Each row comes from the steps of one walk. Every step used is in the known rows, and no mark comes twice. Write the walk behind each row, first mark first.
In the rows, zero is written as 128.
Known rows:
dufev -> ladif: [139  87 121 100  92 115  85 162  83 119 127 115 111 129 113  98 149 103
 115 134 151 107 144  65 126 116 104 144 133 119 118]
nifaso -> mudov: [161 101 164 104 108 118 157 102 120  99 146 127 113 149 135 143 133 119
 131 103 128 112 152 172 111 145 146 142 154 109 144]
rudu -> selifo -> revem: [128  81 184 136 127 122 153 159 164 155 153 118 165 117 113  98  90 131
 117 102  74  76 108 127  81 146 132 110 102 160 106]
neraz -> ladif: [ 96 145 146  80 140 125 161 130 102 159 150 144 104 122 129 159 113 137
 106 154 119 155 127 115 143 160 120  94 162 141 101]
mudov -> nifaso -> selifo -> rudu: [128 163 105 154 183 174 127 203 180 101 117 200 137  96 135 169 117 145
 100 118 131  73 167 102 105  90 122 105 212 104 157]
meda -> kugi -> ladif: [156 171 163 123  92 108 118 166  74 124 137 138 159 138 134 166 145 148
 140 119 151 179 102 102 107 172 113 116 134 111 123]
mudov -> revem -> selifo -> lanut -> kugi: [ 91  53 134 143 138 213 118 100 188 155 119 106 130 135 155 139 119  88
 155 166 103 123 196 119 110  76 126 125  87 122 104]
lanut -> kugi -> ladif -> selifo: [121 158 113  85 114 116 118 123 109 170 154  98  89 145 146 157 118 103
  97 113 152 193 122 115  88 128 134 146 221  97  67]
ladif -> kugi -> meda: [100 175  92 112  88 106  80 163 156 180 146 120 107 119 164 132 129 119
 110 142 130 139 135 122 140 168  87 115 135 110 154]
mudov -> nifaso -> selifo -> lanut -> kugi -> ladif: [108 119 117 137 173 177 126 185 179  84 138 191 119 106 145 162 115 133
 111 154 136 124 165  76 115 117 128  89 229  89  99]
ritun -> mudov -> revem -> selifo: [141  83 162 103  97 150 105 103  86 151 140 163 150 133 139 141 166  83
 172 125 116 111 167 132  72 105  50 144 105 107 128]
kamave -> ladif -> neraz: [ 77 158 123 117 141 121 169 140 132  90 125 131  88 131 152 122 125 132
 101 115 146 140 116 140 141 115 130 151 134 181 133]
nifaso -> selifo -> lanut -> kugi: [109  86 120 113 140 152 134 138 159 121 155 174 138 117 122 156  81 102
 120 124 117 117 142 113 123 122 181 106 163 126  61]
nifaso -> selifo: [141 119 128 105 138 114 114 138 135 115 150 214 165 127  90 149 102 115
 114 120 126 105 125 128 112 126 149 145 174 140 139]
neraz -> ladif -> selifo: [ 95 186 137  73 138 102 138 132  99 172 138 126  88 135 129 187 133 126
 106 130 122 176 129 103 128 101 121 110 175 115 102]
meda -> kugi: [141 156 161 126 104 122 125 146  85 123 140 119 151 132 125 168 147 156
 155 108 131 126 103 106 122 143 126 111 104 149 131]
revem -> selifo -> nifaso -> mudov -> ritun: [142 136 154 137 110 192 166 107 171  91 135 165 163 121 120 114 100 144
 166 145 128  98 188 128  71  62 133 119 146 111 153]
kugi -> ladif -> selifo: [147 186 123 114 111  89  98 164 117 140 114 130 120 145 136 150 147 113
 109 116 163 220 124 109  88 102 110 150 174  56 123]
selifo -> nifaso -> mudov -> revem: [130 150 168  99 141 169 181  86 136  78 115 115 103 111 137 121 135 116
 139 136  92  87 189 191 111 100 132 157 134  80 159]
selifo -> nifaso -> mudov: [138 164 164 109 121 151 190 104 130  77 127 116 113 107 128 115 119 139
 138 121 113  99 165 173 108 108 154 137 144  92 142]
nifaso -> mudov -> revem -> selifo -> lanut: [140  52 177 129 115 180 144  95 170 109 125 121 125 153 149 151 139  95
 159 137 110 112 208 162 101  93 138 138  98  96 145]
neraz -> ladif -> dufev: [123 158 155  91 115 141 161 143  92 172 139 144  90 146 145 155 118 170
 103 155  97 172 147  99 137 148 110  93 157 125  82]
lanut -> kugi -> ladif -> neraz: [113 140 121  89 128 140 119 131 112 172 147 115  80 139 146 115  99 102
  74 106 150 177 111 128  95 169 129 133 205 144  65]
dufev -> ladif -> selifo -> lanut: [121 108 117 120  91 114  73 182 108 120  98  78  90 135 130 122 167  91
 129 119 148 143 161  40 123  40 119 129 107  67  89]
selifo -> revem: [146 114 127 149 136 148 161 201 173 133 124  88 107 126 150 118 100 135
 130 113  98 101 124 155 126 136 138 138 100 133  98]
lanut -> selifo -> nifaso: [106 128  97 116 157 128 181  87 149 149 125 109  97  93  76 115  84 148
 100 138 112 119 104 108  92 137 148 146 120 129  90]
kugi -> ladif -> neraz: [134 165 134 119 132 117  98 171 122 142 102 151 109 140 131 101 124 115
  82 113 161 198 115 125  95 154 100 134 158 112 121]
kugi -> ladif: [150 148 129 121 112 111 123 155 117 129 126 151 136 132 137 125 128 122
 111 142 157 194 127 120 107 162 109 133 165  83 122]
kamave -> ladif -> kugi: [ 74 175 104  98  88  99 167 135 117  95 172 119  81 114 165 163 147 125
 131 135 125 144 125 121 169 123 119 137 135 156 134]
revem -> mudov -> nifaso -> selifo -> lanut: [130 133 119 142 159 191  90 156 182  89 127 189 150  97 118 146  93 181
 193 139 129  62 142 104 127  86 152 116 158 149 162]

Which walk is each row?
[156 167 105 103 133 165 102 109 132 108 140 180 151 115 123 122  85 171
 203 136 116  70 126 138 117 111 123 126 155 154 166] : revem -> mudov -> ritun
[102 135 191 121 131 131 157  96 138 127 143 141 180  92  94  86 103 139
 125 123  86  82 126 115  79 113 133 100 123 139 129] : rudu -> selifo -> nifaso
[134 155 118 134 151 185  92 135 156 107 125 144 131 104 130 133 115 193
 192 136 136  66 132 112 126  97 125 129 157 161 180] : revem -> mudov -> nifaso
[ 74 176  90 110  90  93 157 152 148 112 165 124 100 119 184 148 129 131
 113 151 149 143 134 135 158 156 107 137 147 142 151] : kamave -> ladif -> kugi -> meda
[143 182 148 101 132 163 193 104 132  54 129 153 112 105 135 117 113 144
 147 134  96  83 174 169 102 105 130 119 178  78 147] : selifo -> nifaso -> mudov -> ritun
[125 107 127 154 141 201 117 138 188 167 101 124 152 125 148 144 123  98
 137 134 112 108 198 140  85  65 112 142  88 113 155] : mudov -> revem -> selifo -> rudu
[147 154 130 116 135 143 125 183  99 109 143 211 137  96 142 168 148 124
 134  94 131  77 150 106  74 110  69 101 197  83 121] : ritun -> mudov -> nifaso -> selifo -> rudu
[131 128 120 150 185 167 134 221 192  84 131 184 120 109 130 155 115 151
 117 132 110  64 149 112 114 113 115 125 198 127 145] : mudov -> nifaso -> selifo -> revem
[109 106 124 111 144 151 120 162 155 128 137 189 123 128 120 138  76  93
  93 117 132 154 134 114 107 131 167 110 178 121  59] : nifaso -> selifo -> lanut -> kugi -> ladif -> neraz
[133 133 147 114 123 138 122 151  79 105 143 167 111 110 152 148 179 132
 152 119 132  96 141  97  98 125  46 103 175  90 124] : ritun -> mudov -> nifaso
[134 148 112  96 122 126 135 160 131 173 150  76  80 143 158 152 105 106
  94 101 137 182 121 127  90 134 141 153 203 101  51] : lanut -> kugi -> ladif -> selifo -> revem
[142 186 166 119 105 115 101 177  76 136 117 141 136 142 130 146 144 143
 116  96 152 183  92 104  97 161 105 114 130 135 124] : meda -> kugi -> ladif -> neraz
[102  96 120 133 124 168 152 141 153 135 131  94 103 118 173 134 103 112
 123 148 132 184 146 102 129 143 160  85 136  85  30] : selifo -> lanut -> kugi -> ladif
[ 77 159 112 137 122 111 179 145 151  75 122  93  91 130 174 173 144 129
 140 128 144 170 146 113 147  49 155 138 118 103 105] : kamave -> ladif -> selifo -> lanut
[129  44 170 111 115 187 149  80 171 124 143 105 111 152 158 154 124  87
 150 131 108 107 207 163  97 105 147 142 125 108 115] : nifaso -> mudov -> revem -> selifo -> lanut -> kugi
[133 112 165 103 103 166 125  99  90 138 133 158 148 113 139 126 156  91
 178 132 108  99 174 137  71  88  54 141 104  98 128] : ritun -> mudov -> revem -> selifo -> nifaso
[181 181 169 133  68 122 115 178  72 134 129 133 146 156 145 160 150 176
 139 120 135 194 116  88 101 163 106 114 128  97 109] : meda -> kugi -> ladif -> dufev
[ 92 192 139  98 130 122 202 105 135  55 128  99  80 127 162 169 156 122
 134 124 120 129 174 170 120  46 137 190 156  97 157] : kamave -> ladif -> selifo -> nifaso -> mudov -> revem
[121 104 128 140 105 176 149 151 153 144 125  91  92 135 181 127 104 132
 120 147 117 193 158  91 126 137 154  86 135  74  17] : selifo -> lanut -> kugi -> ladif -> dufev
[ 93 178 114 116 121  92 170 132 129  86 138 110  99 137 154 173 148 130
 127 118 149 158 130 127 133  64 136 167 154 127 134] : kamave -> ladif -> selifo
[121 127 105 132 162 199  86 155 200 122 139 173 147 103 138 139  70 182
 170 146 147  55 147 113 112 125 149 117 194 150 148] : revem -> mudov -> nifaso -> selifo -> lanut -> kugi -> meda
[134  98 179 143 141 157 130 163 180 143 150 126 167 102 113 102  82 171
 157 106  81  34 111 117  77 129 132 112 123 182 137] : rudu -> selifo -> revem -> mudov -> nifaso
[150 120 145 112 133 139 130 194 103  98 155 200 124 107 138 156 145 128
 145 105 117  67 136 112  87 128  62 117 191 102 112] : ritun -> mudov -> nifaso -> selifo -> revem
[136 123 165 144  98 184 162 106 171 110 134 134 161 126 115 113 102 139
 163 131 140 111 178 130  73  67 151 135 118 124 145] : revem -> selifo -> nifaso -> mudov
[128 115  70 138 156 129 165 129 164 195 115 103 104 104 102 147  75 136
  76  99 126 123 108 109  78 144 158 130 115 123  78] : lanut -> selifo -> rudu
[104 226 148  54 145 127 180 118 102 120 138 147  79 120 137 181 124 136
 120 133 103 146 160 128 109  84 115 101 210  82 114] : neraz -> ladif -> selifo -> nifaso -> mudov -> ritun
[128 111 119 101 142 122 198  69 142 130 138 106  88 107  82 124  87 143
 103 120 113 109 119 135  83 149 161 156 135 116  97] : lanut -> selifo -> nifaso -> mudov
[147 104 149 119 102 166 117 127 102 165 127 156 154 120 150 143 154  85
 162 106 115 103 175 136  64  89  62 132  99  92 121] : ritun -> mudov -> revem -> selifo -> rudu
[170 115 127 117 142 147 119 184 169 124 149 185 163 117  97 140  57 145
 159 101 108  62 109 161 109 128 173 164 141 171 133] : nifaso -> selifo -> revem -> mudov
[ 88  88 106 146 133 175 144 143 194 154 124  85 115 121 188 122  83 122
 115 155 134 138 159 118 133 155 158  83 127  96  54] : selifo -> lanut -> kugi -> meda
[122 101 121  94 156 134 190  55 146 135 128 105  81 107  87 130 101 126
 104 134  97 100 142 150  84 144 143 168 129 106 113] : lanut -> selifo -> nifaso -> mudov -> revem
[157 109 126 126 146 132 142 198 168 117 146 181 146 123 105 142  76 122
 116 106 104  87 122 151 109 136 155 151 150 144 112] : nifaso -> selifo -> revem
[ 93  67 180 125 115 136 147 111 150 157 162 123 160 115 133 110  93 110
 112 128 101 140 127  86  83 151 148  68 135 120  52] : rudu -> selifo -> lanut -> kugi -> ladif
[134 167 108 103 137 158 116 169 147 160 149  85  81 128 161 156  99 143
 129 110 141 146 124 113  88 122 136 152 225 116  81] : lanut -> kugi -> ladif -> selifo -> revem -> mudov -> nifaso
[124 127 123 147 155 188 122 195 176  93 133 187 108 121 153 159 116 156
 108 155 122 136 175  66 111 109 122  93 225  78  90] : mudov -> nifaso -> selifo -> lanut -> kugi -> ladif -> dufev
[119  81 143 136 136 183 100 102 169 151 115 139 152 142 127 134 138  96
 151 154 112 116 185 135 101  83  99 154  95 132 163] : mudov -> revem -> selifo
[148 199 148  98 120 115 133 133 124 106 103 119 102 134 144 149 156 106
 119 124 137 190 170 152  79  86 110 171 181  21 148] : kugi -> ladif -> selifo -> nifaso -> mudov -> revem
[118 125  92  88  56  96  48 189 103 158 140 108  95 124 143  98 149  95
 100 144 153 116 152  63 137 148  69 133 137 104 137] : dufev -> ladif -> kugi -> meda
[151  99  76 116 157 142 156 138 176 168 139 116  99 111  91 126  43 168
 143 119  93  75  85 124  89 158 143 153 117 163  88] : lanut -> selifo -> revem -> mudov -> ritun
